Each row was made from one path, in order. Every step used is in the known rows, and no mark comes twice. Write each row's path.
In the rows, 128 means zero.
Known rows
mubok, mibo, bofufom: [144 146 108  98 114 130  82 168 146  72 110 126 123 127 134  89 101 154
 143 118 153 100 147 106 136 158 104 156 125 141  73 116 102 146 185 156
 104 121]
mubok, mibo, bofufom, redapu: [159 140  94  88 119 140  76 153 164  85 117 132 133 116 116  97  74 152
 150 117 144  73 145  99 155 177 115 152 140 156  91 117  91 179 209 175
  86 145]
redapu, tema: [150 183 114 127 124 104 144  97 107 127 116  85 119 167 141  95 127 138
 120 135 112 147 106 100 129 112 134 142 143 131 108 118 142 140  66 123
 131 154]
rizu, nesaz, nudifa: [107 149 146 105 144 100 153  97 184 112 121 152 156 151  82 127 154 167
 143 128 101 162 140 140 112  72 143 125 151 102 168 157 117 140  93 108
 119 132]
piniv, mulu: [138 120 105 152 144  90 129 120 118 108 126 108 115 137 120  95 113 134
 104 125 161 132 119 112 154 139 121 128 133 127 116 158 161 117 109 125
 146 122]
tema, redapu, darim, pasefol: [148 172  95 188  97 176 122  64 118 167 134  99 126 143 134 115 132 139
  33 124  97 124  58 137 172  81 150 119 145 140 115 109 123 178  60 105
  94 152]
nudifa, piniv: [113 124 137  78 128 106 132 138 116 128 137  93 126 127 134 126 155 155
 139 138 127 116 133 136 132 116 117 122 141 128 109 111 149  97  94  91
 140 152]
redapu, bofufom, mulu, piniv, nudifa, mubok: [105  53 163 169 119 170 192 138 124 205 156 141 146 108 128 165 119  97
 166 150 142 118 128 126  90 123 157 117  86 142 199 149 143  74 137 134
 138 114]
mubok, nudifa, nesaz: [114 169 124 126 122 109 171 146 120 111 123 140 127 131 145 112 148 107
 137 128 131 129 167 171  89 106 114 156 129 111 125 119 139 114  63 116
 144 110]
redapu, bofufom, mulu, mubok, nudifa, piniv: [126  79 190 132 124 127 150 137  70 175 112 151 115 115 191 164 127  95
 155 135 152 110 120 188 109 130 125  81  89 127 125  90 138  78 140 118
 132 128]
darim, redapu, bofufom, mulu: [147 135 112 168 108 118 135  93  94 174 140 138 113 121 154 150 101  95
 147 148 178 109  87 111 113 115 150 112 112 147 149 110 146 148  83 156
  97 163]
redapu, darim: [166 192 108 143 128 127 141 106 107 143 124  95 120 152 125 132 128 147
 111 123 125 124 108 140 123 103 141 113 133 138 115 115 123 150  89 114
 125 158]
mubok, nudifa, piniv, mulu: [105 104 147 136 132 104 138 150  95 117 139 101 120 116 160 116 143 132
 112 137 138 117 145 142 150 136 109 130 133 116 102 155 177  98  97 102
 157  97]
mulu, piniv, nudifa: [105 103 150 133 149 127 200 148 112 152 158  96 157 118 119 113 154 139
 112 123 130 123 157 129 117 140 113 119 120 136 153 153 140  61 100 102
 158 107]
mibo, bofufom, redapu: [159 152  92  82 120 128 107 130 148 105 114 124 142 144 106 106  88 151
 157 137 136  91 127 114 146 156 137 123 145 139 104 116 126 159 165 156
 102 155]
mulu, mubok, nudifa: [142 147 146 148 154 105 146 129  90 131  99 138 118 130 172 108 147 113
 107 110 119 126 112 187 117 144  86  98  97 117 118 101 121  85 111 104
 146 106]
mulu, piniv: [137 111 138 114 131 106 162 130 102 141 133 100 155 132 130 106 141 141
 117 132 151 115 132 135 116 126 116 113 131 121 149 135 143  76  85 114
 150 128]
nudifa, mubok, mulu: [124 131 109 126 142 132 102 150 126 127  95 124 105 141 139 128 138 145
 151 149 129 137  99 141 114 132 134 167 104  90 146 140 129 127 138 114
 141 114]
mulu, piniv, nudifa, mubok, mibo: [ 89  84 143 153 146 163 144 166 154 145 162 118 145  76 128 120 149 128
 129 120 103 112 150 109 118 146  94 159 102 153 165 155 106  87 159 118
 142  93]
darim, redapu, tema: [141 204  92 163 130 108 119  72 102 136 141  80 113 134 164 108 144 118
 108 153 103 144  77  77 137 103 128 139 153 152 116 114 149 169  37 130
 113 164]
bofufom, mulu: [159 116 108 136 115 114 137 121 108 143 123 149 108 166 140 123  87 131
 146 136 150 110 115 134 130 140 119 132 111 119 132 129 156  97  99 130
 134 129]
mubok, nudifa: [139 166 129 136 121 106 166 137  98 132 113 122 124 145 153 104 137 131
 118 123 132 113 133 160 108 138 103 136 109 107 124 124 135 103  67 110
 142 108]
nesaz, nudifa: [125 146 133 123 138 118 145 113 146 115 123 132 145 150  90 124 157 150
 133 117 112 153 136 136 113 111 119 124 124 102 142 130 136 139  87 106
 131 139]
tema, redapu, darim: [156 193 104 168 120 127 114  73  93 165 123 112 117 136 140 100 108 128
  92 122  92 130  78 148 161  94 143 116 149 121 124 113 124 179  75 105
 137 165]
pasefol, darim: [159 179 112 115 115 114 162  94 134 110 112 117 124 135 125 119 137 137
 115 117 117 129 116 142 135 136 142 123 142 143 123 119 111 136  52 126
 129 140]
nesaz, nudifa, mubok, mulu, bofufom, redapu: [127  98 133  97 148 153  77 124 158 140 114 144 135 131  75 182 137 134
 150 123 101 153 124 132 128 140 177 133 136  75 172 131 102 207 202 147
 126 147]
bofufom, mulu, mubok, nudifa: [159 108 142 170 139 119 139 125  81 148 102 176 101 149 191 129 105  99
 127 124 129 116 106 189 125 157  90 103  82 114 130 113 143  72 122 122
 145  93]
mulu, piniv, nudifa, nesaz, rizu: [ 78 124 148 118 121 118 209 156 152 128 161 156 175 115  87 120 157  98
 116 122 122 148 204 134  88  91 125 159 151 123 164 143 125  87 105 115
 152 100]
tema, redapu, bofufom, mibo: [117 164 145 125  77 119 108 105  86 161 105 138 132 123 119 101 102  95
 100 110 158 134 111 118 129 106 131 103 133 109 118  98 109 174 119 115
 117 171]
pasefol, darim, redapu, tema: [157 228  93 162 112 121 138  43 118 122 136  86 115 121 167 122 151 110
  98 148  80 154  75  86 149 112 153 136 170 174 116 117 128 194   4 145
 104 163]
rizu, nesaz, nudifa, piniv, mulu: [ 74  89 161 102 156  96 124 111 181  96 147 130 152 125  87 140 159 168
 138 143 105 166 154 123 153  69 148 117 175 111 147 191 160 134 119  98
 133 124]
mulu, piniv, nudifa, nesaz: [ 80 107 143 124 149 129 204 157 135 131 170 117 159 106 112 119 166 117
 131 127 126 139 191 140  99 108 123 139 141 143 153 147 143  73  94 109
 160 109]
mulu, piniv, nudifa, mubok, mibo, bofufom: [ 93  88 139 130 132 182 115 188 170 110 152 125 152  83 131 115 134 139
 152 135 110 108 159 100 121 156 103 157 108 155 129 150 107 101 212 147
 124  82]
mubok, mulu, piniv, nudifa: [101  88 153 128 161 135 178 180  94 144 134  94 144 127 134 115 153 149
 118 128 151 132 163 139 117 161 127 142 115 106 152 171 137  71 135 105
 166  84]
mibo, bofufom, mulu: [163 120 103 113 100 134 107 141 122 106 112 157 117 174 143 121  72 141
 168 152 158 106 125 125 133 151 130 131 117 121  95 128 159 111 152 159
 116 119]
nesaz, nudifa, mubok, mibo, bofufom: [113 130 121 122 122 173  60 153 201  74 117 161 139 114 101 127 137 151
 173 130  90 139 140 108 117 127 111 166 111 120 115 127 105 179 199 148
  96 114]

Which path is each row?
[164 176  98 119 127 115 138  84 125 140 125  91 130 157 125 104  99 134
 125 137 103 120 108  90 148 129 145 139 159 145 127 119 129 173  91 141
 116 179]
bofufom, redapu, tema
[ 94 143 140 117 143 125 130  94 212 121 122 164 151 136  81 148 159 156
 163 147  69 168 115 138 103  56 148 138 134  99 195 159 116 145 106 106
 117 130]
rizu, nesaz, nudifa, mubok
[ 96  84 142 136 105 131 204 153 145 146 165 192 159 135 103 139 111  85
 136 136 132 137 201 134  96 104 129 165 139 119 174 153 146  75 117 134
 150  87]
bofufom, mulu, piniv, nudifa, nesaz, rizu
[127 134 107 134 129 135  90 143 160 116 123 134 110 104 132 113 124 135
 139 120 115 113 114 113 123 134  97 170 107 137 136 120  99 138 146 127
 119 127]
nudifa, mubok, mibo
[107  45 139 174 132 177 138 165 149 160 168 155 130  97 144 139 105 115
 149 134 113 103 147 110 125 158  96 166  90 148 175 165 129  73 169 136
 141  81]
bofufom, mulu, piniv, nudifa, mubok, mibo
[109 135 154  99 120 113 155 152  96 134 129 103 128 124 165 126 163 141
 134 137 119 106 147 162 118 128 105 132 126 112 111 118 150  88  74  90
 148 115]
mubok, nudifa, piniv
[ 99 102 140 119 151 148 118 167 122 149 128 115 104 125 116 160 151 129
 132 117 116 156 131 131 120 154 157 146 109  94 135 136 109 132 190 123
 155 101]
piniv, nudifa, mubok, mulu, bofufom
[ 98  69 136 145 134 143 198 155 126 147 175 156 144 125 130 139 122 105
 150 141 138 128 186 141 105 121 126 145 127 138 165 159 165  59 106 125
 159  98]
bofufom, mulu, piniv, nudifa, nesaz
[115 174 111  99 104  90 156 130 158 101 122 171 140 144  88 111 132 104
 130 123 131 147 167 139  93  79 130 171 156 105 133 108 120 136  93 127
 130 134]
nudifa, nesaz, rizu
[162 115 136 148 122 138 107 146  94 114  90 183 109 155 190 125  90 111
 150 139 133 112 115 179 127 168 100 101  86 117  93 109 146  84 176 151
 125  85]
mibo, bofufom, mulu, mubok, nudifa
[ 96 136 117 149 145 148 159 137 157 148 147 121 120 119 114 129 152 133
 142 129  84 135 119 124 117 127 117 146 100 137 152 138 131 103 117  99
 141 115]
piniv, nudifa, mubok
[ 84 164 123 119 120 111 193 149 169 114 148 165 142 131  78 117 145 101
 126 113 110 154 191 131  95  93 125 174 147 122 136 126 117 123 107 115
 138 113]
piniv, nudifa, nesaz, rizu
[ 93 120 121 145 159 154 138 169 136 138 122 119 109 129 129 133 149 143
 147 136 105 147 125 133 116 148 130 171  93 105 148 156 127 113 152 102
 149  92]
piniv, nudifa, mubok, mulu
[108  93 129 114 142  95 116 133 114 109 146  91 119 119 131 116 136 147
 120 137 148 126 131 114 163 126 120 119 148 133 102 151 176 105 115 102
 152 132]
nudifa, piniv, mulu
[146 103 122 126 137  84 107 116 102 116 134 103 113 136 108 122 111 122
  89 104 171 142 125 111 158 144 148 102 148 115 102 136 143 136 148 146
 153 130]
piniv, mulu, bofufom
[110  96 124 108 155 157 112 153 141 162 135 121 116 115  99 169 123 126
 139 118 107 130 130 122 139 171 168 143 127 108 156 138  98 164 216 142
 137 126]
piniv, nudifa, mubok, mulu, bofufom, redapu
[137 147 140  74  93 110  93 139  94 124 118 121 122 148  98 146 125 116
  91  94 165 138 151 109 121 140 120  95 139 104  85  95 106 144 157 131
 129 149]
mulu, bofufom, mibo
[150 203  90 149 119 116 138  68 129 120 136 113 118 101 151 130 153 118
 103 134 105 129  87 120 144 128 134 122 150 165 128 117 122 166  27 133
 108 150]
pasefol, darim, redapu
[147 130 126 112 147 128  60 159 137  69  95 143 114 113 153  92 112 139
 133 104 140 115 124 134 143 163  86 117 112 152  70  92  87 128 227 153
 107 118]
mulu, mubok, mibo, bofufom
[129 162 150 102  88 118 136 141  99 137 105 121 134 138 104 132 123 112
 119 108 190 126 144 110  92 116 132 102 117 125 108 100 105 144 130 126
 105 162]
redapu, bofufom, mibo
[111 137 125 139 137 142 122 108 172 127 125 147 140 136  90 143 166 139
 153 136  76 159 110 133 105  96 122 137 110 101 167 131 135 145 104 105
 128 135]
nesaz, nudifa, mubok
[ 92  84 151 123 148 115 117 124 144  97 151 110 141 124  97 134 165 154
 126 130 119 156 148 120 156 109 123 116 149 113 121 162 179 130 114  98
 147 128]
nesaz, nudifa, piniv, mulu
[130  92 115 140 105 184  54 148 193  90 119 199 124 135 118 147  93 137
 191 145 102 129 135 109 125 142 114 169  98 117 126 139 125 164 211 167
  96 101]
nesaz, nudifa, mubok, mibo, bofufom, mulu
[141  93 124 170 176  99  73 137 125  86 115 131 100  97 148  86 109 119
  88  89 153 129 115 122 171 162  80 118 114 154  97 134 111 120 196 136
 135 111]
piniv, mulu, mubok, mibo
[117  74 147  88 135  90  97 134 100 119 152  86 116 116 117 144 138 133
 104 119 161 137 137 115 169 132 148  96 165 121  90 129 160 121 152 123
 157 139]
nudifa, piniv, mulu, bofufom
[179 153 115 102 137 136  95 123  92 158 113  93 115 148 109 170 101 140
 108 108 148 117 121 138 147 147 194 111 159 110 121 114  89 211 187 157
 122 167]
mubok, mulu, bofufom, redapu, darim
[148  99  97 132  98 168  54 159 164  99 116 177 103 131 152 127  66 131
 184 149 130  97 117 106 133 159 110 172  98 136 108 128 123 138 210 175
 100 104]
nudifa, mubok, mibo, bofufom, mulu
[142 123 130 135 163 109  92 138 126 103 108 134 109 104 151  95 126 128
 109  90 135 119 115 143 140 154  75 119 108 149 106  96  85 112 174 124
 124 130]
mulu, mubok, mibo
[ 84  85 169 112 156 138 129 134 176 128 111 152 170 129 103 153 170 164
 161 163 100 169 135 151  96  76 162 146 135  70 221 193 123 118 141 110
 141  93]
rizu, nesaz, nudifa, mubok, mulu, piniv
[167 145 130 184 124 131 133  55 104 159 119 162 105  93 178 167 120  71
 127 128 141 132  61 145 135 131 158  69 116 181 145  87 110 154  90 162
  95 162]
pasefol, darim, redapu, bofufom, mulu, mubok
[ 96 135 135 100 127 155  68 138 239  67 113 179 151 116  91 133 130 167
 183 142  78 148 143 112 114  88 133 163 135 121 145 156  86 179 204 152
  86 109]
rizu, nesaz, nudifa, mubok, mibo, bofufom
[137 210 127 134  77 133 128  83 112 134 124 125 130  94 127 158 147  82
  98 121 154 132 111  97 113 117 152  95 143 169 113  97  95 199  69 148
  78 173]
pasefol, darim, redapu, bofufom, mibo
[177 148  99 126 101 176 123  80 137 167 148  83 135 144  88 182 126 142
  46 105 132 100  93 119 158 115 188  89 163 159 111  92  92 202 136 153
  71 176]
mulu, bofufom, redapu, darim, pasefol
[166 126 109 129 135  99 100  78 110 133 137  83 119 143 108 122  84 114
  91 117 135 141 115  67 182 145 175 115 183 139 107 138 138 199 151 174
 130 168]
piniv, mulu, bofufom, redapu, tema
[147 200 117 149 107 118 162  66 121 144 129 110 127  88 140 145 151  98
 119 128 144 127  87 118 120 113 173 103 143 173 139 100 102 187  35 149
  91 175]
pasefol, darim, redapu, bofufom
[143  96 120 147 159 119  45 156 140  52 102 140 108 104 147  82  95 130
 112 103 159 125 125 114 175 174  91 114 121 156  62 131 113 134 249 164
 117  99]
piniv, mulu, mubok, mibo, bofufom
[118 124 137  87 105 141  50 168 100 127  95 135 105 143 114 169 132 117
 115 120 152 154 133 118 109 144 142 133 120  72 109 114 102 158 208 134
 134 122]
nudifa, mubok, mulu, bofufom, mibo
[129  80 166 133 137 125 129 140  79 149 121 155 107 129 201 148 128 111
 141 138 115 110 122 190 133 146  90  97  98 119 117 105 158  59 128 103
 149 104]
bofufom, mulu, mubok, nudifa, piniv
[112 120 171 113 151 112 134 143  89 132 116 119 121 109 182 128 171 124
 122 124 104 121 125 188 126 133  86  91 110 123 107  94 135  71 117  84
 151 115]
mulu, mubok, nudifa, piniv
[ 92  97 143 148 147 152 175 144 140 164 161 111 154 103 120 132 164 128
 134 140  96 128 132 125 108 124 115 130 106 137 179 153 139  66 114  99
 156 103]
mulu, piniv, nudifa, mubok
[172 166  82 153 107 182 141  83 153 156 140  88 140 149 102 155 123 153
  61 125 119  91  88 121 152 109 162 114 145 172 124 112 108 183  97 131
  66 168]
bofufom, redapu, darim, pasefol
[104  86 158  76 104 105  67 151  89 108 145 102 117 122 107 157 131 118
  85 110 172 140 166  92 161 137 126  89 165 116  66 127 147 136 185 124
 145 140]
nudifa, piniv, mulu, bofufom, mibo
[150  72 157 131 103 121 177 124  84 182 129 132 151 138 137 139  96 112
 149 142 200 105 128 136  98 124 155  99 109 126 169 130 146  79 107 148
 134 140]
redapu, bofufom, mulu, piniv
[ 86 148 118 125 148 123 187 150 152 112 156 128 127 122 104 118 154 120
 140 118 117 144 178 137 106 109 123 156 134 142 127 131 135 109  97 106
 144 121]
piniv, nudifa, nesaz
[164 101 123 150 148 113 116 110 100 140 109 164 101 151 161 128  97 115
 132 125 137 126  94 161 137 146 102  97  97 129 129 107 141  80 141 124
 137 131]
bofufom, mulu, mubok
[157  79 129 113 101 139 126 147 107 124 125 146 148 157 150 122  84 138
 157 162 170  98 135 128 125 150 129 114 122 121 123 143 167  75 150 160
 131 108]
mibo, bofufom, mulu, piniv
[166 182  95  96 112 136 106 103 139 108 112  98 137 162 127  99  85 143
 149 152 111 113 114  82 151 140 157 137 164 149  91 115 130 186 144 169
  98 169]
mibo, bofufom, redapu, tema
